What can hang from each mark:
k268: k151 k169 k266 k881
k881: k891
k891: k151
k276: k266 k881
k866: k200 k881
k169: k276
k200: k285 k866
k266: k276
k151: k276 k891
k285: k200
k685: k200

Every row comes from one small tree of marks. The marks that hang from a mark follow it in brackets, in the order of their numbers. Every link used is in the known rows. Which tree was each row made from?
(in the rows, 128 means zero)
Known rows:
k285{k200{k866{k881{k891{k151}}}}}: [146 119 128 106 135 151 133 107 160 130 138 173 136 181 141 109 133 192
 127 166 142 117  99 140 132]
k866{k881{k891{k151{k276}}}}: [132 110 100  62 165 113 101 139 127 125 103 177 155 156 129 137 135 151
 112 154 114 142  93 119 136]
k685{k200{k285 k866{k881{k891{k151}}}}}: [142 138 143 131 133 147 165 158  92 106 115 143 144 230  84  85 113 165
 164 161 122 189 116 117 129]
k866{k200{k285} k881{k891{k151{k276}}}}: [143 119  99 118 104 104  99 167 107 125 111 202 131 212 115 128 128 153
 143 153 134 171  85 102 128]
k151{k276{k266 k881{k891}}}: [113 119 149 108 134 145 128  89 116  86 112 162 120 111 134 157 170 142
  91 138 133 142 132 131 163]
k151{k276 k891}: [114 143 160 152 123 153  91  96 117  89  89 187 174 121 158 163 146 114
  95 133 157 152  99 139 149]
k881{k891}: [122 117 112  85 150 123 111 120 134 146  79 145 143 126 125 118 127 148
 127 126 148 109 129 132 144]
k268{k151{k276{k266}}}: [119 123 157 119  84 146  93 128 101  65 131 152 191 128 142 141 149 120
  92 156 139 124 158 132 166]
k200{k285 k866{k881{k891{k151{k276}}}}}: [103 155 135 115 122 145 187 167 110  83 117 191 171 178 102 112 114 169
 154 184 144 209 121 132 117]
k151{k891}: [125 136 146 151 139 142  97 111 125 117  87 165 149 136 146 140 131 145
 119 122 163 136 102 133 129]
k881{k891{k151{k276}}}: [124 104 114  72 157 134  91 121 140 108  68 163 169 143 131 127 141 120
 104 133 142 132 119 140 151]
k891{k151{k276{k266}}}: [133 104 144 102 141 156 106 124 126  49 107 160 161 146 132 144 157  93
  85 138 120 155 123 140 140]
k285{k200{k866}}: [141 132 144 141 113 159 150  99 158 129 153 153 125 161 143 109 131 177
 133 154 150 111 117 145 132]
k891{k151{k276}}: [131 110 130 109 141 143  99 130 135  74 111 152 167 153 137 143 148  90
  94 139 118 159 114 139 137]
k891{k151{k276{k881}}}: [130 107 127 116 148 135 102 123 140  85 118 148 144 156 138 149 158 108
  94 139 119 167 109 136 139]
k200{k285 k866{k881}}: [106 166 140 143 109 141 207 172 105  95 147 172 148 172  98 110 106 175
 169 180 138 206 126 126 104]
k268{k151{k891} k169{k276{k266}} k881}: [119  91 147  92 111 129  30  60 119  24 131 177 175 149 156 119 100 208
  72 185 166 157 104 128 146]
k276{k266 k881{k891{k151}}}: [130  93 133  86 170 140 124 100 129  93  94 150  92 137 119 136 170 183
 102 128 140 136 132 129 147]
k285{k200}: [133 121 130 124 114 141 120 100 157 144 148 143 112 153 154 119 137 161
 125 137 139  83 121 129 133]
k866{k200{k285} k881{k891}}: [142 128  99 126  97  97 112 166 103 152 120 189 112 200 112 121 119 172
 160 148 137 155  93  96 124]
k266{k276{k881}}: [132 109 134 150 154 130 127  93 143 150 147 116  89 111 135 118 156 167
 107 130 130 131 122 125  97]
k268{k169 k266}: [119 103 141 107 107 104 105  94 104  68 146 146 147 139 124 112 141 179
 102 163 120 132 129 132 137]
k169{k276{k881}}: [119 114 126 110 120 118 133  89 156 109 144 119  89 114 135 118 101 120
 103 132 131 150 138 133 120]
k268{k151{k891} k169 k266 k881}: [115  96 150 116  39 107  18  84 105  44 148 181 196 168 154 117 145 252
  79 196 158 146  94 128 153]
k866{k200{k285}}: [140 137 128 183  67 119 127 156 109 128 135 153 103 184 116 120 120 129
 160 127 148 156 121 110 120]

Write each row's tree:
[146 136 109 157  83 100 124 171  99 139 153 178 101 202 113 129 119 158
 160 149 124 168  91  93 113] -> k866{k200{k285} k881}
[141 137 128 112 147 138 159 133 126 122 124 169 152 153 110 114 120 181
 139 168 137 166 103 140 128] -> k200{k866{k881{k891}}}
[142 122 132 107 130 155 131 102 157 119 139 181 144 177 145 118 139 182
 119 168 141 123  98 142 138] -> k285{k200{k866{k881{k891{k151{k276}}}}}}
[124 105 137  96 158 136 137  94 122 109 103 145  81 120 120 137 165 192
 110 126 143 127 139 125 150] -> k276{k266 k881{k891}}
[106 101 162 117  27 114  13  74 100  23 148 196 214 159 162 133 156 232
  62 202 154 158  93 132 166] -> k268{k151{k276 k891} k169 k266 k881}
[132  94 123 122 173 130 110  94 151 147 117 128 103 122 134 111 158 171
  99 129 138 129 118 128 104] -> k266{k276{k881{k891{k151}}}}
[145 131 135 128 121 151 147 106 154 134 161 165 124 170 142 114 131 191
 133 165 138 117 103 136 127] -> k285{k200{k866{k881}}}
[111  99 141  91 163 122  73  86  91  51 121 162 179 140 139 141 146 175
  86 179 143 138 144 126 180] -> k268{k151{k276{k266 k881{k891}}} k169}
[119 101 136  78 131 135 135  76 146  82 116 138  88 105 128 115 113 136
  90 132 141 136 151 136 133] -> k169{k276{k266 k881{k891}}}
[142 127 130 114 127 148 142 103 155 140 145 171 129 169 141 111 131 198
 133 164 144 111 104 137 133] -> k285{k200{k866{k881{k891}}}}
[107 152 130 115 129 141 189 173 112  92 117 184 162 183  98 104 109 180
 163 180 146 203 122 130 110] -> k200{k285 k866{k881{k891{k151}}}}
[121  89 145 122 126 106 105  70 115  84 159 138 119 127 128 104 161 207
  87 164 121 133 124 130 116] -> k268{k169 k266{k276{k881}}}
[125 103 106 101 170 113 110 114 148 145 101 134 102 150 129 132 151 174
 120 128 139 143 114 128 141] -> k276{k881{k891{k151}}}
[103 160 133 122 119 138 198 168 108 104 124 181 155 173  97 104 105 186
 168 179 148 198 126 127 112] -> k200{k285 k866{k881{k891}}}
[115 108 140  85  56 139  54 107 122  78 122 171 184 137 147 135 150 187
  86 169 152 132 121 128 170] -> k268{k151{k276{k266}} k881{k891}}
[115 132 175 151 134 161 105  75 110  66  95 190 134 118 153 174 174 149
  82 132 158 160 106 135 157] -> k151{k276{k266 k881} k891}
[123  93 133  72 139 138 125  80 150  71 109 141  95 116 128 114 117 130
  84 132 140 143 147 138 131] -> k169{k276{k266 k881{k891{k151}}}}
[132 103 140 108 148 148 110 118 131  58 114 155 138 149 133 151 167 113
  86 139 119 164 118 137 142] -> k891{k151{k276{k266 k881}}}
[173 100  90 110 127  99  73 148 122 148 110 185 119 203 121 128 134 161
 130 141 127 144  70 108 133] -> k866{k200 k881{k891{k151}}}
[147 117  94 117 109 100  99 173 109 135 110 194 121 217 111 121 123 163
 151 149 135 165  86  99 121] -> k866{k200{k285} k881{k891{k151}}}
[108  96 149 102  20 105  35  86 103  31 177 170 198 155 149 125 154 220
  69 206 130 152 111 128 165] -> k268{k151{k276} k169 k266 k881}
